Each row was made from one path, in order. Every step used is in the known rows, and no mark comes twice. Write each row's path.
Known rows
p/a/c: [-41.8   7.8 -42.0 -10.4 -22.1  -8.3 -25.7  22.0  10.5  -1.0 -12.8 -10.3
 -13.0  -1.2 -19.0 -19.1  11.6 -24.9  -3.1  11.8 -34.5   0.2 -11.9  -1.7
  10.9]
y/a/c/d/x: [ -8.6  19.8 -27.7  18.5 -20.6  -1.1 -16.7 -11.1  36.0  11.6 -10.4  -9.4
 -32.4 -11.4   6.3 -11.1  18.0  39.0 -13.6   0.6  33.8  -8.4  -2.0  -6.7
  15.6]
c/d/x: [ 11.8  -8.0  -2.7  20.9  43.7  -7.7 -15.1 -22.1  27.3  -3.9 -11.8   0.8
 -31.7  -3.9  15.2 -12.1  23.2  80.7 -14.3  -6.4  33.6   1.4   0.4   6.4
  18.5]
a/y: [ -1.0  -5.3  -9.1  18.5   3.6  -3.0 -31.3  22.1  -8.0 -27.1  -8.7  12.0
   4.6  10.2 -13.1  20.3  11.9  15.7 -10.6  10.3  -6.8   2.8 -17.2   6.3
  20.1]
a/y/c/p/k: [-38.5 -13.8   0.8   2.0 -19.9 -14.0  10.1  15.1   7.1  -6.2  -4.8  12.0
 -41.5 -30.8  -5.6  51.6   1.8 -11.3  15.7  -4.8  -9.1  21.6  -4.8  -5.7
   6.2]
y/c/p/k: [-26.5 -28.6  -5.9  -2.3  -0.4 -13.1  17.2  23.6  14.6   5.7  -7.6   2.0
 -47.7 -26.4  -3.1  49.0  -0.7  -7.7  20.8  -7.5 -17.9  19.3   4.5  -5.2
   2.8]
a/c: [  1.5  -2.4 -43.8  -2.8   2.9  -5.0 -21.8  26.0  -2.9 -18.9 -10.6 -10.3
   1.5   2.1 -23.4  10.4   4.5 -32.4  -8.1   8.7 -25.6  10.4  -3.5  -1.2
  16.2]
y/a: [  0.5 -14.1 -23.2  25.9 -26.9  11.7 -23.1  59.6  21.5  17.6 -11.1  -7.1
 -11.5  18.4  -8.1  24.6   5.7  16.3   2.2  15.4 -14.6 -22.8  -9.5   1.4
   8.5]
p/c: [  8.2  -8.1  -7.6  18.7  21.2 -17.9 -21.2  10.2   5.0   0.9 -14.6   3.2
  -9.0  -5.0  -9.9 -29.9  -2.2 -27.9 -11.6  10.2  12.0  -0.5 -17.3  -1.2
  13.5]
a/p/c: [  1.4  -7.0 -21.2  28.2   0.2 -25.0 -34.5  12.1   0.8 -17.3  -6.8  12.1
 -18.3 -10.1 -10.7 -15.6   7.1 -41.1   0.7  17.0  -5.9   1.5 -26.9  -3.3
  16.6]
d/c/a/p: [-14.6 -27.9 -16.4  57.5  11.3 -20.0  -2.1  28.0   9.3 -16.4 -16.4  36.0
 -16.4  17.5 -16.1  58.7  23.0   4.4  10.4  11.0 -43.6  17.1 -18.7   1.2
  17.4]
c/p: [ -2.7 -12.2  -4.4  25.8  18.0 -14.9  10.4  18.8  10.6 -11.8  -5.2  11.2
 -41.6   7.0  -2.7  51.0  26.3  23.3   2.0   4.1 -59.3   7.0  13.4   2.7
  10.8]
y/c/p: [ -1.3 -24.6 -16.8  15.2  -8.4  -7.4  26.3  28.3  11.8 -32.5  -4.1   9.5
 -36.5 -10.9  -5.7  67.3   4.6  -6.3   4.6  -9.0 -36.6  -5.1  10.8   1.3
   7.2]
y/c/a/p: [-12.8 -20.0 -37.3  27.3 -25.0  -7.2  20.0  50.6   0.0 -40.5  -3.2  17.5
 -11.0   2.4 -25.5  41.7   5.3 -23.7  14.0   0.2 -52.2  -6.3 -17.3   1.3
  11.6]
k/p/c/y: [ -4.0  -0.2  12.2  16.4  17.9 -34.8 -29.2  12.2   6.7  13.3 -15.3   9.6
   5.7  21.2   1.4  -7.0  17.0 -25.6 -10.5  12.4  29.4  33.5   5.1   9.0
   7.9]
p/k: [-12.5 -29.8  -6.8  -4.1  34.8  -6.4 -26.2  27.6   7.4  24.1 -14.8  -8.4
 -17.1  -6.2  -5.8   1.4   2.3  12.0  14.1   7.7  -1.8  25.0  -9.7   1.4
   8.7]
d/x/m: [  2.0 -20.8 -29.9  21.0  36.3  21.2 -16.9 -34.7  -9.6  -5.9  -0.4 -23.4
 -30.0  23.3  34.5 -39.3  42.0   5.0  -5.4  -1.3 -40.0  14.5  -3.0   5.4
  19.9]
c/y/a/p: [-13.2  -7.2 -35.5  46.5 -51.3  -8.4 -49.5  51.4  18.0  -5.6  -3.9   6.2
 -10.4   7.0  -6.5  47.9  28.0   0.1  16.7  24.1 -13.3  -4.3 -13.2   2.2
   7.0]
p/a/y/c/d/x/m: [-46.6  16.0 -22.9  10.4 -24.8  11.0 -20.1 -55.9   7.3  -4.5   6.3  -4.7
 -33.3   3.5  36.4 -36.6  24.0  27.1  -7.4 -13.7   5.2  -7.8 -17.9   3.0
  19.0]
p/a: [-33.2 -15.4 -15.5   3.5   0.6  -3.0 -27.1  29.9  17.1   8.7 -13.7  -2.1
 -21.0  11.1  -4.9 -14.9  17.1  27.0   1.9  11.7 -30.7 -10.9 -14.0   6.9
   9.2]
d/c: [ 13.2 -47.7  -5.1  38.2  47.7  -9.6 -32.1  14.4  14.2  -0.2 -28.1  20.3
  -4.7  11.5  -1.4  54.7   6.3  19.5  -5.6   6.3  16.2  19.0  -7.8   6.6
  17.2]
d/c/p/a: [-48.6 -21.9   6.7  35.8   3.6 -21.6  -6.4   4.8  33.3  15.6 -20.4  26.7
 -56.6   2.8   8.1  46.7  31.5  31.7   5.2   7.9 -40.7   7.3  -0.9   0.0
   8.3]
y/c/a: [ -4.5 -20.4 -24.2  18.2  -4.8   0.1  41.3  47.2   6.2 -20.9 -11.5   8.1
  -2.9   6.6 -24.3  25.5  -6.1  -9.9   1.1  -9.4 -32.7  -8.3  -8.5   3.2
   7.1]

Write each row's path
[-42.1  33.9 -24.4  -8.9 -15.2 -21.1 -33.8   3.7  26.5  14.8  -8.2   1.9
 -13.3   1.1 -13.8  -3.9  -1.0  30.8  -5.2   3.8  -0.8  -9.2  -7.6   0.8
  14.1] -> p/a/c/d
[-15.1 -23.6 -26.0  65.4 -41.6 -14.4 -56.8  38.5  26.9   4.1 -15.7  22.9
 -13.5   4.9   1.2  75.4  26.6   1.6  15.7  23.6   9.4   8.0 -15.2   0.6
   9.0] -> d/c/y/a/p
[-18.2   7.7  17.3  17.5  14.0 -26.2  30.9  28.0   5.6  22.3 -12.9  15.9
  -8.0  38.5 -15.4 -24.4   8.9 -25.0 -10.8   8.7 -32.9  17.3  -4.0   3.5
  10.7] -> k/p/c/a
[-38.5  16.9   8.7 -14.6 -34.6 -17.6 -20.5  17.4  20.2  -0.1  -1.8  23.2
   0.0  21.6  -4.3  29.8 -13.6  42.5  -7.2  -7.1  33.1 -13.6  -7.5  13.5
  13.7] -> k/p/a/y/c/d
[ -3.2   8.9 -10.5   6.4 -13.5 -13.2 -20.7  12.0  12.1 -27.2  -2.4  20.1
   6.6  -4.4 -12.8  47.4 -21.6  39.7  -9.2 -10.7  48.0 -17.4 -13.4   7.3
  17.7] -> a/y/c/d
[ -3.2  25.1 -26.5  -1.6   9.0 -19.4 -29.8   6.2  14.5  -1.5  -6.2   2.8
   0.1   3.2 -17.7  21.5  -8.1  22.6  -9.3   2.0   7.3   0.7   0.1   2.2
  18.1] -> a/c/d
[-15.5   8.9 -26.7  12.2  -6.9 -18.8  10.3  14.0   5.3 -20.7  -4.9   3.6
 -36.9  -2.7 -13.8  47.4  21.9 -22.7  -1.8   5.7 -66.3  14.8  13.6  -5.5
  12.8] -> a/c/p
[-39.5   1.3 -15.6  -5.2   2.2 -23.0   3.0   8.6   9.1  15.6  -8.7  -4.8
 -47.5 -20.8  -9.7  29.9  14.4 -25.1  15.2   5.9 -44.6  37.3   7.4 -11.0
   7.2] -> a/c/p/k
[-19.7 -29.2 -19.7   3.9  14.8 -12.6 -39.9  31.7   2.4   6.4  -6.3   1.3
 -26.2  -9.4  -8.2  16.4  11.8  -0.2  26.5  14.6 -20.6  25.2 -18.8  -0.1
  11.5] -> a/p/k
[-36.6 -14.0   4.8 -14.7   1.8  -6.3 -21.9  40.0  14.4  23.4 -11.3   2.0
 -14.4  46.4   0.4  -7.8  19.5  22.9  -0.8  11.2 -34.1   5.1   1.0  15.7
   9.6] -> k/p/a
[ -9.4 -24.4 -11.8  61.3 -20.4  -8.1 -42.8  33.9  33.6  27.0 -26.4  13.8
  -5.4  11.0   4.4  65.2  17.2  17.7   2.1  16.0  33.9   7.8  -5.0   1.6
   4.5] -> d/c/y/a
[-49.4  13.9 -19.0  -8.1 -22.6 -24.8 -34.3  20.2  11.0   9.2 -13.9  -3.3
   1.4  22.0  -9.3   2.3  27.9 -24.1  -3.3  12.4 -15.3  31.5   7.8   7.6
   5.3] -> k/p/a/c/y
[-44.0   3.8  -7.5  11.0 -23.5  -5.0 -36.1  20.6   4.7  -8.5  -9.0  10.8
 -10.6   6.3  -9.1  -8.6  18.6  23.8  -5.7  13.3 -19.1  -8.4 -26.3   5.0
  15.1] -> p/a/y
[ 14.6 -18.3 -15.1  11.0  20.4  -1.8   0.6 -16.8  28.4 -21.5 -10.1   0.1
 -27.2 -20.3  11.2   3.0   4.8  54.8 -11.9 -18.7  57.2  -9.0  -0.9   4.6
  15.4] -> y/c/d/x
[-30.9   4.4  -7.8   8.2 -22.6  -5.3 -11.2 -26.9  31.0 -17.4  -9.1   9.1
 -33.4 -26.2  11.9 -17.5  13.2  59.2 -12.9 -14.6  56.0 -16.6 -17.8   1.6
  15.2] -> p/a/y/c/d/x
[-36.0 -24.6 -24.3   8.9 -15.0 -11.6  10.9  41.4   5.3  -2.0  -6.8   9.0
 -25.2 -18.1 -20.3  25.0   0.4 -25.2  29.3   0.2 -29.5  17.6 -21.4  -4.5
   5.7] -> y/c/a/p/k
[  2.6 -20.9 -25.8   6.3 -23.4   3.2 -11.2  32.8  -6.2 -46.9  -7.9   9.5
  10.7 -11.7 -17.3  39.3 -12.4 -14.6  -8.2  -5.3  17.7  -9.4 -18.4   4.8
  15.6] -> a/y/c
[-38.1 -12.1  -7.7 -16.0 -46.6  -1.2 -11.5  39.7   3.5 -18.3  -7.2  12.1
  -0.9  16.8  -9.1  21.2  -2.1 -10.2  -5.8  -2.5   4.0  -5.7 -13.9  10.2
  11.7] -> k/p/a/y/c
[ -4.7  20.4  -5.9  27.5   5.4 -36.7 -41.4  -5.7  18.3  -0.2  -2.2  23.1
 -15.7  -7.6  -6.4  -2.4  -5.0  13.9  -2.0   9.9  23.7  -7.3 -20.5   0.0
  18.8] -> a/p/c/d
[-44.7   8.6 -23.7 -27.1 -22.1 -10.7 -21.5  31.5   7.1  12.2 -11.7  -6.4
  -7.7  30.0 -13.5 -10.5  14.6 -26.6  -5.9  11.0 -40.7  14.5   1.7   4.7
  11.8] -> k/p/a/c
[-10.7   1.7 -26.8  38.0 -48.1 -14.5 -36.3  34.0  16.2   6.0  -6.4   9.0
 -24.1  -7.2  -8.7  -8.6   4.6 -44.0   4.8  24.2  -2.4 -18.6 -30.3  -8.9
  11.8] -> y/a/p/c
[-15.9   9.0   3.2  30.3 -38.9 -18.0 -30.4  37.4  25.4  39.3 -13.5   3.8
  -3.8  26.0   1.9   2.3  14.3 -24.4  -4.5  19.9  28.3   5.7  -0.8   2.3
   2.0] -> k/p/c/y/a
[-21.8   9.8  -2.6  33.5  -3.7  -9.4  11.8  29.3  -5.8 -19.4  -9.4  21.4
  -0.5  18.3 -24.5  16.1  18.9  17.3  -8.9   8.1 -41.2   4.8 -18.8   2.7
  16.5] -> c/a/y
[-38.7 -31.5  -5.3  36.4  17.9 -24.4  -9.6  23.4  13.5  21.3 -19.0  26.0
 -30.4  -3.6 -12.7  38.6  15.1   0.5  26.2  10.9 -24.0  39.3 -21.9  -4.7
  10.5] -> d/c/a/p/k
[-28.4 -36.2  16.6  27.5  38.5 -25.5  -5.8   1.3  24.0  32.1 -21.8  19.5
 -52.6 -13.8   7.5  64.3  16.4  19.1  17.1   4.6 -10.5  44.1   4.4  -5.1
   8.0] -> d/c/p/k
[-14.6   6.9  -1.6  35.2  12.7 -23.5  26.0  19.2   8.3   8.4 -14.9  13.7
 -14.0   6.5 -21.3 -33.4   6.1 -23.5  -8.7   7.3 -28.9   1.7 -17.7  -4.3
  10.8] -> p/c/a
[-10.0  17.0   5.6  11.2  31.7  -8.5 -18.7 -61.6   4.6  25.8   3.4  -6.2
 -32.2  38.9  42.6 -57.1  27.6   8.2 -15.2  -4.2   3.6  20.7   3.3   7.5
  21.7] -> k/p/c/d/x/m
[ -7.3   4.4 -37.1  14.6   0.9 -20.8 -35.1  17.4   1.6 -19.6 -14.0  -6.3
  10.4  -6.1 -16.2  22.7  19.0 -28.8  -5.2   9.2   0.8  27.1   3.9   1.9
   9.2] -> a/c/y
[ -2.3   3.0 -16.8  22.0  39.0   8.3 -24.0 -52.6   4.1   8.4   3.7 -13.4
 -30.8  24.3  38.1 -30.6  31.4  45.5  -7.5  -7.0 -15.5   7.9   0.2   7.4
  21.5] -> c/d/x/m
[-44.9  35.1  -8.5 -23.3 -14.0 -26.0 -29.7  12.2  24.8  26.4  -6.5   5.2
  -7.8  31.5  -9.6   0.9   1.6  27.7  -7.4   5.1  -6.2   4.1   5.1   8.1
  14.4] -> k/p/a/c/d
[ -7.7  -6.0 -20.7  41.5 -33.6  -2.2 -35.5  49.5  25.3  18.0 -13.0  -3.0
  -3.7  11.3  -2.0  32.1  18.7  15.6   3.5  17.8   4.9  -6.8  -2.5   3.3
   1.7] -> c/y/a
